Each row comes from the steps of one walk. Every step used is in the known rows, and no mark comes twice. Write the walk behind each row, first mark first.
(in the rows, 100 means zero)
Known rows
buruvo-bemud-gedi-danazaf-nubofib-guvota: 122; 60; 124; 68; 125; 84; 94; 70; 83; 91; 119; 97; 85; 99; 100; 109; 88; 91; 81; 129; 140; 126; 71; 114; 121; 92; 76; 121; 138; 84; 119
sitilun-guvota-nubofib-bemud: 111; 131; 93; 108; 83; 61; 69; 132; 84; 120; 78; 73; 122; 88; 48; 123; 100; 122; 77; 121; 98; 99; 107; 78; 78; 140; 85; 94; 108; 50; 101
guvota-defe-bemud-nubofib-danazaf: 96; 105; 93; 118; 111; 131; 136; 102; 114; 116; 61; 84; 86; 94; 120; 116; 102; 71; 132; 87; 73; 78; 152; 111; 62; 89; 101; 110; 62; 151; 69
guvota-nubofib-bemud-gedi: 82; 104; 78; 103; 73; 88; 105; 82; 70; 116; 95; 86; 80; 110; 31; 81; 93; 124; 77; 89; 107; 112; 109; 103; 110; 126; 94; 89; 102; 66; 96
bemud-gedi-danazaf-nubofib: 110; 59; 89; 90; 85; 95; 134; 88; 90; 127; 110; 109; 105; 96; 69; 80; 104; 135; 94; 86; 108; 127; 103; 102; 132; 85; 64; 98; 124; 78; 119
defe-guvota: 127; 127; 142; 72; 103; 87; 75; 132; 126; 92; 118; 119; 152; 82; 127; 107; 98; 89; 94; 136; 101; 98; 81; 125; 103; 99; 104; 83; 101; 83; 126
nubofib-danazaf-gedi-bemud-buruvo: 121; 102; 136; 145; 117; 120; 123; 68; 106; 99; 69; 121; 83; 93; 101; 84; 98; 83; 89; 79; 95; 97; 124; 77; 123; 105; 117; 91; 100; 126; 91
sitilun-guvota-defe-bemud-nubofib-danazaf: 122; 119; 112; 131; 112; 99; 108; 135; 115; 117; 41; 82; 129; 76; 119; 132; 102; 84; 126; 117; 79; 73; 131; 94; 50; 118; 84; 124; 84; 119; 80
danazaf-gedi-bemud: 98; 108; 109; 121; 83; 111; 103; 97; 83; 107; 129; 82; 109; 100; 91; 97; 91; 107; 97; 96; 57; 92; 94; 73; 132; 92; 109; 74; 110; 105; 105
danazaf-buruvo: 67; 104; 65; 101; 84; 104; 88; 109; 128; 84; 125; 106; 120; 120; 141; 84; 130; 110; 138; 88; 88; 95; 78; 91; 112; 95; 147; 97; 92; 106; 103
guvota-defe-bemud-gedi-danazaf: 95; 97; 89; 98; 75; 124; 153; 116; 103; 124; 80; 60; 93; 96; 93; 104; 98; 100; 117; 77; 81; 97; 132; 107; 75; 83; 80; 105; 81; 133; 89
bemud-nubofib: 89; 75; 78; 104; 105; 118; 91; 111; 96; 79; 115; 137; 117; 104; 149; 112; 96; 123; 128; 106; 83; 87; 85; 113; 104; 83; 98; 109; 93; 105; 92
nubofib-guvota-defe: 127; 121; 125; 95; 101; 101; 68; 117; 119; 68; 60; 84; 95; 96; 116; 81; 88; 40; 89; 107; 102; 75; 93; 123; 66; 119; 109; 102; 58; 76; 77
danazaf-gedi: 109; 92; 98; 107; 90; 106; 103; 107; 98; 103; 127; 87; 118; 96; 110; 103; 107; 110; 97; 95; 58; 89; 79; 86; 135; 86; 109; 77; 94; 99; 95
gedi-danazaf-buruvo: 84; 77; 57; 86; 82; 91; 84; 118; 130; 100; 130; 112; 121; 114; 131; 100; 130; 124; 122; 77; 104; 109; 79; 86; 106; 69; 110; 96; 92; 92; 111
buruvo-bemud-gedi-danazaf: 103; 45; 105; 77; 112; 101; 106; 85; 82; 77; 131; 103; 94; 107; 137; 123; 88; 121; 104; 124; 128; 132; 60; 106; 115; 79; 78; 133; 140; 104; 121
defe-guvota-sitilun: 113; 139; 133; 62; 125; 89; 66; 163; 129; 82; 136; 139; 126; 77; 131; 81; 113; 80; 64; 118; 91; 102; 73; 114; 69; 88; 87; 82; 88; 100; 131
sitilun-guvota-nubofib-bemud-gedi-danazaf: 116; 105; 92; 109; 77; 58; 79; 126; 82; 125; 77; 84; 128; 88; 42; 111; 96; 136; 77; 112; 115; 106; 93; 85; 86; 136; 62; 105; 118; 44; 108
bemud-nubofib-guvota-sitilun: 97; 95; 101; 94; 135; 104; 50; 128; 108; 54; 109; 159; 102; 99; 153; 79; 98; 76; 90; 99; 95; 66; 60; 120; 72; 86; 82; 114; 65; 100; 87
nubofib-bemud-buruvo: 91; 118; 79; 108; 68; 124; 103; 117; 88; 68; 100; 105; 81; 104; 86; 103; 58; 123; 79; 77; 112; 96; 73; 87; 97; 117; 110; 90; 108; 96; 81
guvota-defe-bemud-gedi-danazaf-nubofib: 101; 106; 89; 92; 80; 116; 161; 104; 98; 150; 81; 50; 80; 88; 53; 98; 102; 94; 105; 78; 80; 106; 154; 106; 85; 87; 79; 90; 91; 124; 92
nubofib-bemud-gedi-danazaf-buruvo: 78; 62; 52; 115; 62; 105; 92; 100; 95; 83; 118; 114; 122; 121; 108; 84; 75; 132; 119; 75; 113; 99; 39; 90; 112; 107; 87; 112; 111; 79; 95
danazaf-buruvo-bemud-nubofib-guvota-defe: 84; 95; 95; 89; 120; 99; 56; 93; 124; 50; 118; 100; 96; 112; 159; 89; 109; 61; 133; 124; 118; 84; 50; 123; 87; 113; 145; 127; 100; 110; 87
danazaf-buruvo-bemud: 70; 94; 80; 84; 108; 100; 79; 93; 116; 70; 145; 93; 99; 120; 155; 108; 122; 98; 132; 117; 107; 110; 61; 95; 111; 93; 150; 113; 118; 116; 109
gedi-bemud: 80; 118; 101; 114; 85; 118; 101; 102; 79; 96; 114; 100; 95; 112; 108; 104; 82; 112; 110; 100; 80; 107; 120; 75; 99; 93; 108; 89; 113; 107; 115
bemud-gedi-danazaf-nubofib-guvota-sitilun: 114; 73; 102; 81; 107; 89; 106; 103; 98; 111; 108; 126; 92; 93; 72; 56; 107; 104; 65; 79; 114; 115; 86; 106; 107; 87; 52; 99; 104; 78; 117
nubofib-danazaf-buruvo-bemud: 94; 77; 101; 116; 140; 102; 90; 61; 131; 78; 91; 125; 94; 115; 165; 104; 128; 71; 134; 107; 118; 109; 97; 91; 104; 99; 144; 127; 97; 127; 97
buruvo-bemud-nubofib: 93; 67; 96; 82; 132; 111; 81; 91; 84; 63; 137; 115; 90; 106; 162; 143; 87; 108; 118; 141; 107; 108; 69; 111; 101; 82; 103; 128; 125; 117; 103
guvota-defe-bemud: 89; 128; 86; 96; 83; 127; 139; 124; 107; 121; 82; 48; 85; 96; 99; 119; 100; 82; 117; 87; 63; 89; 147; 102; 65; 85; 106; 91; 69; 138; 81
defe-bemud: 76; 115; 84; 95; 91; 119; 135; 106; 97; 129; 114; 78; 108; 111; 115; 147; 103; 116; 124; 87; 65; 83; 134; 88; 105; 58; 101; 87; 82; 146; 98
buruvo-bemud-gedi: 94; 62; 113; 86; 114; 111; 110; 79; 77; 68; 126; 100; 91; 109; 143; 116; 85; 113; 110; 133; 117; 124; 62; 108; 117; 94; 98; 133; 140; 111; 115
sitilun-guvota-defe-bemud: 115; 139; 106; 111; 86; 96; 110; 156; 107; 120; 63; 51; 130; 77; 100; 136; 101; 96; 113; 117; 69; 81; 125; 86; 53; 115; 88; 107; 93; 107; 91
gedi-bemud-nubofib: 77; 100; 94; 122; 96; 124; 93; 99; 77; 86; 116; 125; 102; 111; 122; 104; 78; 118; 124; 105; 82; 94; 107; 91; 98; 92; 100; 102; 113; 113; 106

Write each row's walk
103; 102; 98; 123; 109; 129; 137; 99; 112; 121; 69; 75; 91; 89; 110; 111; 104; 68; 125; 85; 61; 72; 142; 108; 78; 90; 101; 100; 62; 150; 65  guvota-defe-bemud-nubofib-danazaf-gedi
90; 91; 109; 105; 126; 78; 108; 43; 108; 114; 76; 106; 70; 112; 78; 75; 145; 87; 97; 100; 129; 125; 134; 109; 114; 119; 131; 111; 101; 102; 105  guvota-nubofib-danazaf-buruvo-bemud-gedi
105; 129; 81; 92; 81; 106; 121; 94; 83; 121; 106; 85; 63; 88; 19; 92; 77; 111; 61; 81; 102; 116; 120; 85; 117; 121; 105; 63; 122; 79; 91  danazaf-nubofib-bemud-buruvo
127; 123; 117; 78; 113; 80; 86; 85; 101; 122; 94; 91; 91; 90; 53; 87; 103; 67; 71; 107; 99; 98; 124; 105; 118; 108; 104; 70; 93; 63; 100  danazaf-nubofib-guvota
123; 129; 124; 87; 103; 93; 124; 82; 99; 138; 70; 60; 78; 87; 32; 74; 98; 53; 80; 97; 93; 90; 142; 119; 102; 116; 93; 78; 88; 90; 87  danazaf-nubofib-guvota-defe-bemud-gedi
115; 98; 71; 79; 80; 93; 110; 106; 94; 131; 115; 95; 75; 87; 32; 106; 88; 124; 61; 72; 117; 126; 114; 80; 110; 89; 76; 69; 116; 70; 104  gedi-danazaf-nubofib-bemud-buruvo
83; 120; 71; 93; 80; 86; 88; 93; 77; 120; 101; 77; 75; 109; 34; 104; 98; 115; 72; 91; 99; 110; 123; 93; 98; 117; 103; 76; 89; 65; 92  guvota-nubofib-bemud
87; 68; 69; 72; 100; 88; 77; 105; 120; 88; 144; 101; 105; 114; 142; 120; 124; 116; 118; 100; 119; 121; 67; 87; 105; 68; 111; 110; 113; 100; 118  gedi-danazaf-buruvo-bemud
112; 127; 133; 121; 111; 90; 124; 58; 94; 130; 62; 97; 54; 90; 25; 74; 124; 90; 55; 77; 106; 113; 167; 91; 120; 119; 119; 71; 94; 103; 96  guvota-nubofib-danazaf-gedi-bemud-buruvo
87; 110; 94; 106; 78; 132; 156; 112; 100; 117; 76; 58; 91; 98; 98; 99; 94; 92; 122; 84; 72; 91; 133; 111; 78; 95; 95; 103; 81; 138; 84  guvota-defe-bemud-gedi
105; 61; 94; 129; 134; 118; 96; 82; 111; 83; 78; 161; 110; 102; 161; 106; 104; 98; 133; 101; 96; 87; 109; 109; 100; 89; 98; 124; 80; 118; 83  bemud-nubofib-danazaf
118; 148; 135; 91; 96; 111; 103; 116; 119; 84; 53; 72; 79; 92; 94; 93; 84; 47; 82; 89; 109; 64; 115; 123; 68; 109; 111; 94; 60; 116; 71  nubofib-guvota-defe-bemud-buruvo
74; 94; 61; 98; 68; 77; 95; 83; 87; 120; 106; 89; 87; 116; 35; 73; 109; 129; 86; 76; 120; 114; 97; 100; 112; 119; 98; 89; 101; 64; 100  guvota-nubofib-bemud-gedi-danazaf-buruvo
92; 58; 63; 114; 66; 110; 98; 102; 82; 86; 111; 112; 115; 113; 101; 98; 61; 134; 106; 81; 110; 104; 51; 91; 107; 101; 66; 112; 110; 75; 96  nubofib-bemud-gedi-danazaf
82; 137; 102; 92; 83; 129; 157; 111; 100; 114; 100; 85; 84; 100; 94; 132; 95; 127; 97; 70; 90; 87; 135; 93; 108; 70; 111; 82; 94; 160; 93  defe-bemud-buruvo
99; 82; 115; 73; 157; 100; 48; 106; 92; 44; 134; 132; 79; 102; 165; 116; 89; 69; 87; 134; 117; 92; 47; 118; 77; 84; 92; 131; 103; 112; 98  buruvo-bemud-nubofib-guvota-sitilun
104; 121; 115; 82; 130; 95; 50; 137; 115; 60; 104; 133; 89; 100; 132; 72; 105; 57; 62; 91; 98; 78; 69; 104; 64; 89; 89; 99; 57; 92; 97  nubofib-guvota-sitilun
130; 130; 135; 134; 112; 60; 87; 100; 93; 138; 57; 85; 117; 80; 49; 106; 121; 98; 77; 118; 91; 99; 142; 73; 95; 135; 93; 93; 107; 75; 108  sitilun-guvota-nubofib-danazaf-gedi-bemud
102; 50; 87; 99; 79; 107; 123; 102; 95; 96; 107; 123; 119; 105; 119; 89; 97; 141; 109; 86; 110; 116; 76; 105; 120; 79; 66; 117; 113; 88; 115  bemud-gedi-danazaf
75; 93; 96; 143; 114; 119; 91; 74; 102; 85; 94; 144; 103; 118; 140; 85; 98; 95; 142; 95; 95; 90; 115; 88; 101; 101; 121; 114; 103; 127; 100  gedi-bemud-nubofib-danazaf-buruvo
118; 146; 129; 70; 93; 64; 64; 115; 107; 115; 110; 96; 124; 85; 52; 99; 95; 89; 65; 129; 114; 105; 100; 125; 98; 126; 102; 67; 98; 58; 118  defe-guvota-nubofib-bemud
123; 65; 108; 88; 93; 87; 113; 84; 95; 117; 96; 114; 109; 96; 70; 72; 98; 110; 84; 90; 121; 113; 92; 112; 129; 94; 63; 100; 112; 68; 113  bemud-gedi-danazaf-nubofib-guvota
109; 119; 98; 116; 79; 64; 84; 122; 78; 117; 74; 80; 127; 89; 46; 106; 94; 130; 82; 118; 105; 99; 94; 88; 89; 148; 78; 105; 118; 51; 103  sitilun-guvota-nubofib-bemud-gedi
83; 75; 70; 121; 69; 118; 103; 97; 76; 76; 107; 109; 114; 116; 106; 92; 58; 127; 112; 89; 99; 96; 54; 94; 111; 116; 86; 112; 111; 82; 90  nubofib-bemud-gedi
93; 85; 97; 127; 123; 120; 132; 76; 103; 128; 95; 113; 114; 104; 131; 137; 107; 100; 136; 84; 66; 64; 130; 97; 117; 62; 95; 102; 73; 162; 78  defe-bemud-nubofib-danazaf-gedi
103; 126; 123; 119; 78; 121; 120; 102; 85; 95; 117; 88; 89; 92; 74; 84; 84; 114; 76; 82; 77; 95; 95; 76; 134; 101; 117; 69; 121; 116; 102  danazaf-gedi-bemud-buruvo
81; 108; 82; 120; 106; 127; 130; 101; 127; 113; 68; 86; 92; 102; 126; 101; 116; 69; 146; 81; 77; 75; 141; 111; 67; 94; 121; 110; 61; 154; 69  guvota-defe-bemud-nubofib-danazaf-buruvo
110; 54; 105; 71; 118; 94; 115; 72; 78; 102; 133; 92; 81; 98; 99; 117; 93; 116; 90; 125; 127; 142; 82; 103; 124; 83; 75; 119; 150; 95; 125  buruvo-bemud-gedi-danazaf-nubofib
137; 119; 127; 124; 115; 58; 87; 106; 103; 134; 54; 88; 122; 76; 61; 110; 132; 100; 77; 118; 92; 97; 132; 81; 97; 133; 93; 97; 97; 69; 101  sitilun-guvota-nubofib-danazaf-gedi
93; 108; 117; 120; 106; 111; 67; 93; 84; 72; 99; 129; 106; 112; 124; 93; 69; 86; 113; 110; 98; 76; 91; 103; 95; 102; 100; 105; 99; 98; 100  gedi-bemud-nubofib-guvota
125; 146; 145; 61; 104; 63; 77; 115; 117; 121; 107; 101; 126; 79; 65; 96; 118; 90; 66; 133; 111; 110; 120; 131; 104; 113; 106; 66; 97; 68; 130  defe-guvota-nubofib
86; 139; 118; 112; 77; 129; 123; 107; 82; 80; 99; 107; 72; 103; 86; 89; 74; 121; 83; 83; 105; 111; 120; 81; 101; 104; 117; 84; 125; 121; 112  gedi-bemud-buruvo
90; 90; 72; 96; 72; 81; 101; 86; 74; 123; 98; 88; 82; 109; 29; 88; 96; 131; 72; 82; 116; 119; 108; 99; 107; 114; 78; 89; 101; 60; 101  guvota-nubofib-bemud-gedi-danazaf
68; 77; 87; 92; 102; 104; 96; 81; 109; 66; 138; 102; 107; 123; 152; 88; 116; 109; 137; 114; 115; 111; 47; 105; 123; 102; 139; 126; 131; 117; 112  danazaf-buruvo-bemud-gedi
125; 133; 157; 72; 137; 57; 69; 80; 135; 111; 97; 112; 113; 87; 89; 93; 134; 61; 81; 142; 136; 116; 116; 132; 104; 120; 130; 89; 103; 87; 127  defe-guvota-nubofib-danazaf-buruvo-bemud
98; 63; 83; 75; 115; 81; 51; 99; 124; 71; 133; 121; 112; 113; 153; 111; 114; 95; 118; 108; 134; 97; 47; 107; 102; 76; 106; 121; 102; 93; 106  gedi-danazaf-buruvo-bemud-nubofib-guvota
93; 63; 107; 123; 136; 105; 104; 52; 125; 76; 86; 132; 98; 117; 164; 87; 124; 79; 137; 105; 124; 111; 86; 99; 115; 106; 134; 138; 107; 128; 100  nubofib-danazaf-buruvo-bemud-gedi
